Each row was made from one small tree. The marks that hang from a mark follow it in brackets, in alphabetical order. Every link used is in the known rows. Write each row's tree.
Known rows:
gotopir(nudig(seti) tototak veku): [-11 -15  30 -48  11  27  -3 -34  -9  -4 -14  13 -19   2 -14   8  -4  42
 -24   9   0  23  -2   9]
gotopir(tototak(mufol)): [-33 -29  12 -22  -4  18  19 -14 -10   3 -11   0  14  28 -12 -11  -1  20
  12 -16   1 -21   5   8]
tototak(gotopir(veku) mufol(nudig) seti): [-36  10  14 -35 -28  32   6 -10   2  10 -32  17  29  18 -21   8 -21  20
 -25  -5  12 -49   4  -7]
mufol(nudig(gotopir seti) tatub tototak): [  6 -19  39 -72  12   0 -12  23 -12   1 -41  29  15  18  -9  35  -2  17
 -17  -7  30 -37 -15   1]
gotopir(nudig veku): [-12   7  18 -24  -6  18 -15 -13  -1  -4  -2   0 -24 -12 -10   1   6  27
 -20   8   0  11   5  13]
tototak(gotopir seti(nudig)): [-12   9 -17 -19  -5  29  20 -31  -4   1  10  -5  17  15 -14  20  -7   9
 -23  12 -16 -14  -5 -26]
seti(nudig(gotopir)): [  2 -10  19 -35   2   0  19  -5   2  -5   8  -3  -4   2  -4  14  14   7
 -21  -7 -10  -2 -10 -13]
seti(nudig(gotopir(tototak(mufol) veku))): [-38 -29  52 -59  -5  27  26 -26  -2   7 -12  10  -4  26 -18 -10  14  36
 -24 -26 -13 -16  -5   7]
seti(nudig(gotopir(veku) mufol)): [-17  -6  40 -54  -1   0   3 -13  15 -15   9  11 -32   7  -4  11  12   6
 -39 -27 -27  -3 -10  -8]
seti(nudig(gotopir mufol)): [-10 -13  23 -51  -2 -10  18  -6  13 -21  17  -6 -14  11   0  23  11  -2
 -25 -26 -23 -13  -6 -22]
tatub(mufol(tototak(seti))): [-12  -2  -7 -24  -6  14  -7  -2   0  -4 -11  18 -21  46 -13  24   5  -6
  -6   9  -3 -26  -9  11]
mufol(nudig(gotopir seti) tototak): [ 17 -22  40 -52   6  -6  -5  30   0   2 -27  24  13   6  -5  23  -6  15
 -25 -10  19 -25 -15  -6]
nudig(mufol): [-11  -5   1 -18  -1 -11  -2  -3   9 -17   7  -1 -13   9   2  11  -3  -9
  -3 -20 -12 -10   4  -7]
nudig(gotopir(tototak) mufol): [-16 -16  10 -56   0   1  29  -6   8 -13   1  20 -16  26   8  18   2  -1
  -3 -23 -11 -17  -2  -2]
gotopir(nudig tototak): [-14 -14   4 -39  -2  23   8 -19 -12  -5   6  -7 -12   9  -9   9   5  34
   8  12   3   5  10   6]
tatub(mufol): [-10  -3   9 -10 -13   2  -2 -13   8  -4  -2   3 -14  14   5  12   9 -16
  -6  -1  -8 -12   5   2]
seti(nudig(gotopir(tototak veku) mufol)): [-28 -19  43 -72   7  14  12 -27   7  -7   8  15 -33  20  -8   4  11  23
 -26 -27 -26  -2  -6  -4]
tototak(gotopir mufol): [-29  -1  -3  -5 -25  22  18 -12   2   3 -17  -2  29   7  -7  -5  -7  -3
  -9 -16   5 -35   8  -8]
nudig(seti): [ 11  -9   8  -6  11  -6   2  -9   1  -7 -10   8   9  -1  -1   9 -11  -1
 -18   0  -2   9 -11  -9]
seti(nudig(gotopir mufol(tatub))): [-18 -12  20 -73   4   0   9 -12  -1 -23   2   2 -12  24  -1  39  15  -4
 -18 -22 -12 -24  -4 -14]
tototak(gotopir): [ -6  14 -12   0 -13  17  11 -11   3   9  -7   4  12 -11   3   0  -7  -5
 -11   1   3 -16   7 -10]
nudig(gotopir(tototak) mufol seti): [ -5 -25  20 -62  11  -3  30 -13   9 -20 -10  28  -8  27   4  27  -6  -2
 -24 -23 -12  -7 -13 -13]
tatub(mufol(nudig)): [ -9  -6  26 -28 -18  -1 -13   4   8   4  -5  -3  -1   8   1  19   1   1
  -3   0   8 -24   9  -7]
tototak(seti): [ -3   7 -22  -7   3   4  12  -3  -2  -7   0  12   5  23  -4  21  -6  -2
  -4  12  -3  -8  -8   0]
nudig(gotopir(tototak)): [ -5 -12   9 -37   4  10  29  -5  -1   2  -5  22  -6  16   5   9   7   8
   1  -3   2  -7  -3   5]
mufol(nudig(seti)): [ 12 -13  27 -23   6 -10  -8   8   0   0 -12   4  22  -7  -6  16 -19  15
 -17  -1  13  -6  -6 -18]

Write each row's tree:
[-32   6 -19 -59  -1  26   8 -39  -9 -16   3   1   7  36 -16  43  -2  -1
 -18  -5 -13 -37   0 -27] => tototak(gotopir seti(nudig(mufol(tatub))))
[-29 -24  25 -89  12  10  18 -25 -11 -15   3   8 -15  38  -6  31  17  14
  -6 -23 -12 -23  -3  -7] => seti(nudig(gotopir(tototak) mufol(tatub)))
[  3 -28  40 -42   0   0 -28   8   4   5 -22  10  -1  19 -11  19  -4  11
 -19  -6  11 -24  -5  -6] => tatub(mufol(nudig(seti) tototak))
[-17 -17   7 -37  -1  16  -9 -18   0  -7   7  -1 -19  47 -23  21  14  11
 -16   6 -14 -20 -10  -3] => tatub(mufol(tototak(seti(nudig))))
[-22   2  22 -41  -8  11 -16 -15   8 -22   7  -1 -39  -1  -7  14   4  20
 -23  -8 -12   2   7   8] => gotopir(nudig(mufol) veku)
[-18   0  -6 -67  -6  22   0 -31  -4 -29 -15   2   2   7  -3  52  -9  -2
 -26  -6   4 -24   8 -17] => tototak(gotopir(nudig(mufol(tatub) seti)))
[-41 -16  28 -52  -7  27   7 -11  -8   9 -24  18  12  43 -26   2 -12  43
  -3  -7  10 -35  -1  10] => gotopir(tototak(mufol(nudig) seti) veku)
[-31  -6 -13 -35  -5  15  15  -9 -17 -12 -24   9  21  52 -17  30   1  -1
   5  -3   8 -42  -2   9] => tototak(mufol(tatub) seti)
[ -8  -8  -1 -54   0  38 -14 -18 -19  -5 -32   9   9   7 -17  33   1  19
 -22   9  21 -26   0   0] => mufol(tatub tototak(gotopir(nudig(seti))))
[-12 -13   8 -64   7   3 -12 -22  -8 -38  -9  -2  -9  16  -6  51  -1   6
 -18  -5  -1  -8   2  -7] => gotopir(nudig(mufol(tatub) seti))
[-19   0  31 -69   5  11 -20   7  -2  -7 -29  39 -34  29  -5  18  14  -1
 -21 -28   6 -33  -6  25] => nudig(gotopir(veku) mufol(tatub tototak))
[-35 -22  -7 -29  -4  23  31 -17 -10  -5 -11   9  16  52 -18   9  -8  17
  10  -3  -3 -27  -2   5] => gotopir(tototak(mufol seti))
[  2  -3   1 -40   3   4  31  -7   2 -13   9   8   1  25  -9  32   6   6
 -25   8 -16  -9 -17 -16] => tototak(seti(nudig(gotopir)))
[-29  24 -14 -49 -17  32   4 -31   9 -21  -2  13 -20  13 -12  35 -11  10
 -35   6 -14 -18   7  -3] => tototak(gotopir(nudig(mufol) veku) seti)
[ -2 -16  11 -45   3  -5  -4 -15   6 -40   3  -7 -11   2  -6  35  -9   8
 -26  -8 -11   5   0 -15] => gotopir(nudig(mufol seti))
[-11 -20  63 -54 -10   0   9  10   8  -1 -41  29  20   8 -10  12 -11  17
 -42 -25  11 -31 -12  -2] => tototak(mufol(nudig(gotopir(veku) seti)))
[ -2  -8  15 -64  10 -10  15  -4   1 -30 -22  29  -1  23   9  47   0 -20
 -26 -20  -1 -23 -10  -9] => nudig(gotopir mufol(tatub) seti)
[-25  -7  42 -33 -18  22  -4 -12   4  13 -41  16  34  -6 -16   0 -22  20
 -39 -21  11 -36   0 -14] => tototak(gotopir(veku) mufol(nudig(seti)))
[-18  -9  14 -49 -19   2  34  20   6 -14 -19  15  30  35 -10  36  -8   8
 -12  -8  12 -53  -4  -7] => tototak(mufol(nudig(gotopir)) seti)
[-23   5  38 -38 -26  30 -35  -6   8  29 -31  19 -11   4 -12  -2   1  15
 -26  -6  12 -42  11   6] => tatub(mufol(nudig tototak(gotopir(veku))))
[-48 -19 -10 -73  -6  39  22 -28 -28 -19 -18   1  10  60 -23  40   5  37
  13   9  12 -37   6  15] => gotopir(nudig tototak(mufol(tatub) seti))
[-25 -21   4 -56  -3  15   5 -19  -2 -24  13  -7 -23  18  -8  22   3  27
   4  -6 -10  -3  12   0] => gotopir(nudig(mufol) tototak)
[-36  11   9 -47  -5  31 -31 -15  -5   7 -30  26 -22  18 -12   5   3   4
 -19 -24   8 -39   6  14] => nudig(mufol(tatub tototak(gotopir(veku))))
